Each row comes from the steps of one path. Every step used is in the known rows, and no mark comes twice. Write the path behind each row, first mark first.
Known rows:
w -> l -> z: [-1.66  3.38  2.23 -1.79  0.97 -2.62 -0.80 -3.66  5.30 -0.26 -0.48  3.82
  0.04 -0.18  2.29  1.64 -1.05 -5.60]
w -> l -> p -> s: [-1.83 -0.05 -0.91 -2.79  0.04 -0.86 -2.69 -1.49  8.47  1.09 -2.37  0.93
 -4.30 -0.95 -0.41 -2.47 -1.21 -5.48]
r -> k -> w -> l: [-5.89  3.26  0.58  0.57 -0.40  0.53 -0.77  0.36  2.92 -4.34  1.19  2.36
 -1.74  2.86  2.90  2.14 -3.60 -2.18]
r -> k -> w -> l -> z -> p: [-6.76  5.08 -0.21 -0.22 -1.38  0.61  1.03 -3.01  3.18 -2.90 -0.66  2.37
 -2.05  4.16  2.36  2.26 -3.51 -2.26]
p -> r: [-2.91  0.75 -2.65 -0.66  2.57  3.32 -2.35  2.20  3.23 -0.57 -0.07 -0.92
 -3.55 -0.98  2.39 -0.08  1.70 -2.08]
s -> w -> l -> z -> p -> r: [-5.48  1.83 -2.64 -3.50  2.70  0.91  2.35 -4.53  7.12 -1.04 -2.47 -0.77
 -2.41  3.01  0.68 -1.06  2.07 -4.38]
l -> r -> k: [-0.65  3.99  0.97  3.03  0.78  1.24  0.31 -0.72  0.51 -1.12  1.78  0.88
 -4.84 -1.60  1.31  1.70 -4.60 -2.02]
s -> l: [-2.32  0.71 -0.48  0.08  2.23  0.25  0.26 -2.32  1.16  0.66 -0.41 -1.35
  0.74  1.56  1.03  0.56 -1.56 -1.79]
p -> r -> k: [-3.38  1.22 -1.67  2.23  2.01  4.93 -2.52  4.48  2.34 -2.71  1.18 -0.60
 -4.07 -0.80  2.94  2.54 -0.08 -1.33]
k -> w: [-4.19  2.92 -3.06 -2.29 -0.75  0.71  0.17 -1.63  1.53 -2.01 -0.08  0.55
 -1.78  2.49  2.11  0.02 -1.71 -0.19]
p -> r -> k -> w: [-6.18  2.46 -3.29  0.06  0.98  5.53 -1.54  2.07  2.05 -4.23  0.83 -0.23
 -4.41  0.21  2.28  2.69  0.25  0.23]
w -> l -> p: [-1.63  1.40  0.07 -1.55  0.71 -2.95 -1.06 -2.45  6.51  0.56 -1.46  1.31
 -2.02 -0.10  0.88 -2.38 -2.42 -5.74]
z -> l: [-3.28  0.31 -1.39 -0.11 -1.18  1.23 -2.23 -1.14  2.82  0.71 -0.19 -2.82
 -0.01  3.53  4.73  0.00 -1.35 -4.09]
w -> l -> r: [-1.82  3.14  2.68 -0.58  2.18 -2.68 -0.34 -3.55  4.53  0.59  0.18  2.61
 -3.15 -1.19  1.30 -1.79 -2.56 -5.97]
w -> l -> z -> p: [-3.35  3.53  0.84 -1.21  0.33 -2.29  0.26 -3.94  5.22  1.29 -1.91  2.07
 -0.79  2.96  2.26 -0.74 -1.71 -5.54]
r -> k: [-1.32  2.03  0.33  3.52 -0.14  1.87 -1.37  3.77  0.76 -2.38  1.83  0.18
 -2.07  1.48  3.38  2.93 -4.13 -1.27]
s -> w -> l -> p -> r -> k: [-4.14  0.29 -2.36 -1.25  2.53  1.52  1.07 -1.52  7.47 -3.54 -1.11 -1.41
 -4.01  0.67 -0.16 -0.49  0.08 -3.99]
k -> r: [-3.54  3.03 -2.62  1.07  2.05 -2.24 -0.75 -0.89  1.08 -0.73  2.50  2.73
  0.07  2.11  1.87 -0.62 -3.14 -2.39]
p -> w: [-1.43 -0.65 -1.73 -1.11 -2.11  2.08 -2.18  2.16  3.59 -2.17 -0.10 -1.56
 -2.13 -0.57  1.46 -3.00 -0.29  0.14]

Write each row's path:
[-4.99  1.72  0.41  1.20 -1.63  1.66 -0.14 -0.41  4.70 -1.14 -1.00 -1.17
 -5.01  1.76  0.88 -4.88 -3.06 -2.56] | z -> p -> w -> l -> r -> k
[-2.52 -1.19 -4.12 -2.57 -2.56  2.73 -2.98 -2.77  6.15  2.26 -2.78 -3.98
 -3.64  0.96  1.27 -1.45 -0.68 -4.15] | z -> l -> p -> s
[-3.89  2.27 -1.27 -2.76  1.23 -1.43  3.31 -5.36  5.95 -0.49 -2.04 -0.14
 -1.00  4.80  0.94 -1.08 -0.77 -4.38] | s -> w -> l -> z -> p
[-2.49  0.93  1.59 -1.83 -0.65 -0.21 -1.36 -2.29  6.17 -1.62 -0.29  0.75
 -3.60 -2.69  0.19 -4.70 -0.60 -3.45] | p -> w -> l -> r
[-5.21  2.80 -2.22  0.71  2.37  3.95  1.32 -4.04  1.62  0.33 -1.68 -1.61
 -1.55  1.48  0.35  3.15 -0.15 -1.38] | s -> l -> z -> p -> r -> k
[-2.27  2.13  0.02 -3.17  1.70 -1.83  2.32 -5.06  6.11 -2.05 -0.91  1.29
 -0.07  1.96  0.92  1.04 -0.10 -4.55] | s -> w -> l -> z
[-3.99 -0.30 -4.70 -2.07 -0.15  3.26 -2.35 -3.05  5.54  1.31 -2.27 -4.22
 -3.01  0.16  2.19 -1.41  1.15 -4.37] | z -> l -> p -> r
[ 0.04 -0.24 -3.88 -2.29 -1.12  1.62 -1.94 -0.57  5.69  1.65 -2.53 -1.14
 -5.50 -1.53 -1.13 -1.45 -1.39 -2.25] | l -> p -> s
[-2.11  1.00  1.22 -2.93 -1.71 -0.29 -1.84 -2.30  6.87 -2.42 -0.88  1.91
 -0.90 -1.91  1.16 -1.56  0.79 -2.98] | p -> w -> l -> z
[-1.55  0.94 -4.49 -1.79  1.37  2.31 -1.27 -0.82  4.89  0.45 -1.82 -1.39
 -4.94 -2.48 -0.08 -1.49  0.72 -2.50] | l -> p -> r
[-3.10 -1.40 -1.68 -3.25  1.23  1.26 -0.87 -0.18  7.85 -1.06 -1.43 -0.77
 -3.44  1.95  0.22 -1.33  0.62 -3.80] | p -> s -> w -> l
[-7.92  2.59 -4.81  0.66  0.19  5.50 -0.14  1.74  1.86 -1.80 -0.95 -2.21
 -5.26  4.22  2.30 -0.39 -0.91  0.07] | z -> p -> r -> k -> w
[-2.44  3.72  3.63  1.95  1.69 -1.35 -0.57 -1.49  3.72 -1.43  1.24  2.89
 -3.63 -1.01  1.75  0.54 -4.11 -5.39] | w -> l -> r -> k
[-6.97  2.45 -3.62 -0.48 -0.26  4.55  1.50 -4.46  1.92  0.95 -2.19 -2.48
 -6.15  3.18 -1.70 -0.74 -2.75 -0.16] | z -> p -> s -> l -> r -> k -> w
[-5.79  2.78 -0.52 -3.04  0.11 -1.41 -0.50 -2.64  4.31 -2.09 -0.34  2.30
 -1.11  2.69  2.33 -0.92 -1.58 -3.07] | k -> w -> l
[-5.16  1.14 -1.82 -0.12  0.50  2.58  1.51 -1.57  5.98  0.14 -1.97 -2.17
 -6.96  3.76 -0.51 -2.59 -2.64 -3.44] | z -> p -> s -> w -> l -> r -> k
[-6.04  1.75 -4.53 -1.56  1.76  4.00  0.92 -4.69  2.73 -2.02 -1.62 -2.07
 -3.15 -0.50 -1.60  1.39 -0.07 -0.09] | s -> l -> p -> r -> k -> w
[-5.12  4.86  0.95 -0.67 -0.81  0.26 -0.07 -2.80  3.24 -4.26  0.74  3.83
 -1.17  1.45  2.47  4.32 -2.72 -2.36] | r -> k -> w -> l -> z
[-4.57  4.17 -0.38  0.38  1.62  1.94  2.47 -6.39 -0.36 -1.72  0.63 -0.09
 -2.76 -0.02 -0.84  2.25 -3.35 -0.37] | s -> l -> r -> k -> w
[-1.39  2.61 -0.16 -1.33  1.81 -0.13  1.27 -6.31  1.43  0.76 -0.86  0.39
  1.37 -0.12  0.09  3.21 -0.66 -2.12] | s -> l -> z
